In the rows, 128 means zero.
Known rows, with every step that occurs:
vumun > tulede: [110 107 105 124 121 128 100 104 125 158 121 141 113 153 102 130  92  74
 116 134 120  91 192 126 144 124 151 129]
lugif > nupa > pagu: [117 125 118 143 151  93  91 103 196 124  60 132 149 160  94 148 125 116
 123 139 140 151 102 174 109  58 139 172]
lugif > nupa > rodet > vumun > tulede > fegu: [179 111 131 152 131 123 104 143 109 133 103 134 177 122 151 135 114 154
  90 105 141 109 165 126 102 172 143 139]
leni > tulede > nupa > lugif: [199 128  67 140 161 111  83 153 144 150 138 147 155  85 122  68 166 123
  96 103 123  98 115 196  95  78 125 129]
pagu > vumun: [100 149 133 137 139  45  92  95 147 156 148 139 119 152  73 143  68 117
 127 112 160 146 156 136 103  78 114 168]
melez > nupa > tulede: [169 107  57 148 156 109  90 146 152 104  97 119 155 119 101 115 131 138
  86  99 132 100 108 153 102  87 124 177]
lomer > vumun > tulede > nupa: [156 146 107 148 205 113  83  92 128 151 134 130 133 149 165 138 129 102
 114 115 130 106 210 115 125 122 110 163]
lugif > nupa > tulede > vumun > rodet: [150 151 143 173 190 121  71 122 119 125 106 122 169 130 166 110 166 152
  90  99 158  97 172 126 129 114 140 154]
fegu > tulede > leni: [145 157  75 143 117 132  80 131 128 206 132 138 111 161  73 133 114  44
 106  74 163 101 199 156 112 115 124 133]
rodet > vumun > melez > nupa: [165  96 101 162 159 101 122 166 165 150 135  98 119 104 121 153 102 150
  84 153 129  85 109 131  93 143 118 190]
melez > vumun: [142 135 122 141 109  36  75 130 163 131 149 139 134 120  87 158  57 116
 107 125 128 100 145 120 139 120 126 180]
lugif > nupa > rodet: [133 130 143 137 148  74  94 112 177 135  98 154 135 159 118 106 134 126
  95 113 137 113  90 184 106  93 121 162]
nupa > rodet > vumun > lomer: [113  99 126 120 131  91 121 109 149 132 121 125 148 119 103 142 115 140
 105 146 109  86 150 131  78 214  96 164]
lomer > vumun > tulede > leni: [135 133 121 134 169 119  54  97 129 152 132 157 134 188 101 143 110  84
 103 101 143  87 244 109 123 133 121 134]
nupa > pagu > vumun > rodet: [ 71 128 166 133 159  69  96  90 136 113 117 124 133 194 129  85  99 142
 119 147 145 143 158 132 111  73 108 167]
pagu > vumun > lugif > nupa > tulede: [146 103 125 187 184 134  97 114 142 110  87 142 134 125  86 132 145 173
  96 137 162 150 102 121 110  54 162 180]
lomer > vumun > lugif > nupa > tulede: [159 111 130 187 197 142  83 105 136 100  84 150 151 140  98 139 150 158
  88 141 148 122 116 109 124  86 155 179]
tulede > fegu: [156 141 113  95 100 101  77 137 133 177 140 143 182 137 115 122  64  78
 118  94 161  97 170 132 139 128 124 139]
leni > tulede: [153 125  71 126  95  96 114 138 147 170 131 153 133 139  71 106 108  71
  92 118 139  92 163 186  98 108 154 116]
vumun > melez: [ 98  97 129 117 140 121 104 149 148 168 136 144 119 144 100 118  85  78
 116 161 137  72 150 128 132 131 142 152]
lomer > vumun: [119 161 139 137 158  56  71  81 139 144 142 148 140 174  89 154  73  97
 116 120 141 107 171 118 120 123 105 166]
nupa > rodet: [115 134 143 105 121  67  92 116 152 137 119 155 143 167 112  76 104 103
  99 110 124  86 116 163 112 123 111 152]
lomer > vumun > tulede > nupa > lugif: [162 126 115 155 217 120  58 108 111 118 135 142 149 114 152 104 147 142
 112 116 105 100 157 125 123 104 109 151]
lomer > vumun > melez: [ 96 114 154 137 180 100  85 127 127 141 145 151 129 163 106 137  80  98
 112 162 137  76 173 100 123 147 122 166]
tulede > vumun: [146 179 141 131 146  75  66 113 140 181 137 132 166 120 118 149  96  92
 115  87 150  93 181 125 131 131 125 153]
nupa > pagu > vumun > tulede: [ 76  98 129 141 157 104 100  95 121 105  92 138 128 170  95 129  95 127
 127 144 124 148 186 122 105  83 140 155]
pagu > nupa: [108 155 111 120 143  76  97  97 169 161 139 158 126 139 105 133  86 111
 143 121 154 144 145 175 118  69 140 163]

Rows:
[102 104 173 138 158 105  99  90 151 127 102 143 132 163  92 106  94 140
 115 172 136 150 114 107 126  63 138 184]  nupa > pagu > vumun > lugif
[156 104 158 133 196  93  80 172 146 122 121 133 158 123 176  79 141 149
  70 121 114  52 109 144 104 137 103 184]  tulede > vumun > melez > nupa > rodet
[117 106 100 125 122 101 121 102 157 161 132 113 137 106  80 188  94 117
 122 151 125 101 175 118  93 202 107 161]  rodet > vumun > lomer
[107 111 120 134 165 116  69 108 143 126  99 145 138 182  90 124 119 113
 117 108 148 133 217 130  95  82 128 145]  nupa > pagu > vumun > tulede > leni
[137  78 136 121 171  99 100 168 162 117 119 137 130 145 150  66 128 136
  74 144 110  60  84 161 106 120 105 181]  vumun > melez > nupa > rodet
[160  99 109 172 165 160  97 122 152 121  76 144 143 123  94 124 154 142
  90 141 148 121  97 129 131  76 173 166]  vumun > lugif > nupa > tulede
[116 116 118 144 173  50  92 111 174 101  98 116 141 154  99 132  99 162
 114 126 137 165 106 156  82  39  98 206]  melez > nupa > pagu > vumun
[166 114 131 128 111 117 101 145  86 135 119 136 183 129 146 110  89 135
  91 102 132  88 187 110 106 196 135 129]  nupa > rodet > vumun > tulede > fegu
[122 113 128 152 134 104 124 153 138 167 140 119 122 118  95 153  82 120
 108 158 142  86 149 113  94 177 142 157]  rodet > vumun > melez
[147  92 153 166 158 103  85 115 192  99  70 140 144 136 108 147 120 158
  98 181 121 142  81 125 142  64 155 201]  melez > vumun > lugif > nupa > pagu
[117 121 128 106 159 113  75 102 148 170 133 129 166 103 119 168 113  92
 127 126 127  78 207 115 129 179 106 159]  tulede > vumun > lomer
[171  81 111 168 176 108  91 173 144 117 136 114 136  74 112 117 122 185
  85 151 104  81  64 139  94 123 116 176]  rodet > vumun > melez > nupa > lugif
[153 134  84 120 142 126  77 150 113 119 114 159 209 113 126 107 101 136
 127  81 172 128 168 146 109 100 149 150]  pagu > nupa > tulede > fegu
[148 124  80 167 156 119  90 126 157 118  78 138 151 124  81 144 144 132
 105 103 156 128 118 161 104  80 154 159]  lugif > nupa > tulede
[ 64  89 153 136 174  97 102 139 142 115 108 140 133 158  94 115  89 131
 128 170 142 129 146 124  91  91 128 177]  nupa > pagu > vumun > melez
[132  97 116 149 119  90  85 126 128 120 134 141 116 126 105 155  74 113
 102 140 106  88 191 100 151 137 150 155]  melez > vumun > tulede
[147 129 172 151 148  98 122 104 144 140 125 150 133 127 129  98 113 178
  95 160 130 122  93 128 104 133 148 175]  pagu > nupa > rodet > vumun > lugif
[ 81 135 138 133 150  52  92  95 156 114 101 135 146 168  77 131  82 134
 133 128 147 167 141 143  86  62 113 178]  nupa > pagu > vumun
[177 122  95 152 165  99  86 132 148 142 139 122 125 106 164 141 118 118
 107 117 119 101 190 116 141 120 130 173]  melez > vumun > tulede > nupa
[177 140 169 167 178 127  81 102 168 180 111 137 140 113 132 156 137 126
  96 139 154 115 121 119 156  89 159 172]  tulede > vumun > lugif > nupa
[146 119 193 157 190  95  83  90 154 116 102 165 133 174 134 102 139 152
  78 153 129 108  85 132 126 101 125 181]  lomer > vumun > lugif > nupa > rodet
[108  83 112 151 177 101  99 108 140  91  88 120 124 157 116 130 110 151
 109 142 116 146 157 132 101  65 126 180]  melez > nupa > pagu > vumun > tulede
[166 115 127 140 170  82  86 139 139 107 124 140 142 126 184  85 139 141
  87 111 104  83 155 135 119 137 114 174]  melez > vumun > tulede > nupa > rodet
[139 118 162 171 173 105 102  90 173 161 120 142 100 139  95 150 113 147
 105 160 162 159 100 128 134  47 149 184]  pagu > vumun > lugif > nupa
[130 167 168 131 156  89  72 105 120 171 150 123 151 152 167 102 111 105
 103 112 146  77 194 116 151 137 119 144]  tulede > vumun > rodet
[153 135  76 128 138 124  61 140 151 141 108 152 165 151  73 111 136  97
 100  70 165  91 180 146 101 105 132 136]  nupa > tulede > leni
[ 97 131 138 160 173  58  93  93 179 113  82 131 137 160  83 157 109 155
 129 130 159 191 117 160  82  34 124 191]  lugif > nupa > pagu > vumun
[146 123 131 121 145 124  66 116  84 139 134 152 179 158 136 138  70  95
 112 111 140  89 230  89 143 158 129 135]  lomer > vumun > tulede > fegu
[146  83 108 128 151  88 120 122 168 120 118 109 144 107 124 144 129 165
  87 144  99  86 121 141  72 197  80 189]  melez > nupa > rodet > vumun > lomer
[175 145 145 195 172 156  91 111 129 193 106 129 118 110 127 162 145 109
  93 131 152 123 134 120 151  97 164 168]  fegu > tulede > vumun > lugif > nupa
[147 107 174 142 159 113 100 109 172 137  96 159 125 158 127  85 144 137
  81 151 127 103  68 154 134  90 141 170]  vumun > lugif > nupa > rodet
[199 114 131 161 189 149  74 138 131 129 104 123 173  94 143 108 149 156
  71 121 132  83 120  97 142 105 147 184]  melez > nupa > tulede > vumun > lugif
[190 136 158 152 158 107 121 118 150 159 125 122 138 119 157  90 141 159
  80 142 129 102  96 117 108 150 125 179]  tulede > nupa > rodet > vumun > lugif
[143  97 125 148 204  95  86 143 154 127 141 126 126 146 132 138  99 130
  89 156 125  77 130 123 116 114 101 197]  lomer > vumun > melez > nupa
[140  83 108 154 168 104 116 160 174 106  82  98 150 127 123 136 118 161
  94 167 115 111  96 139  78 121 120 198]  rodet > vumun > melez > nupa > pagu
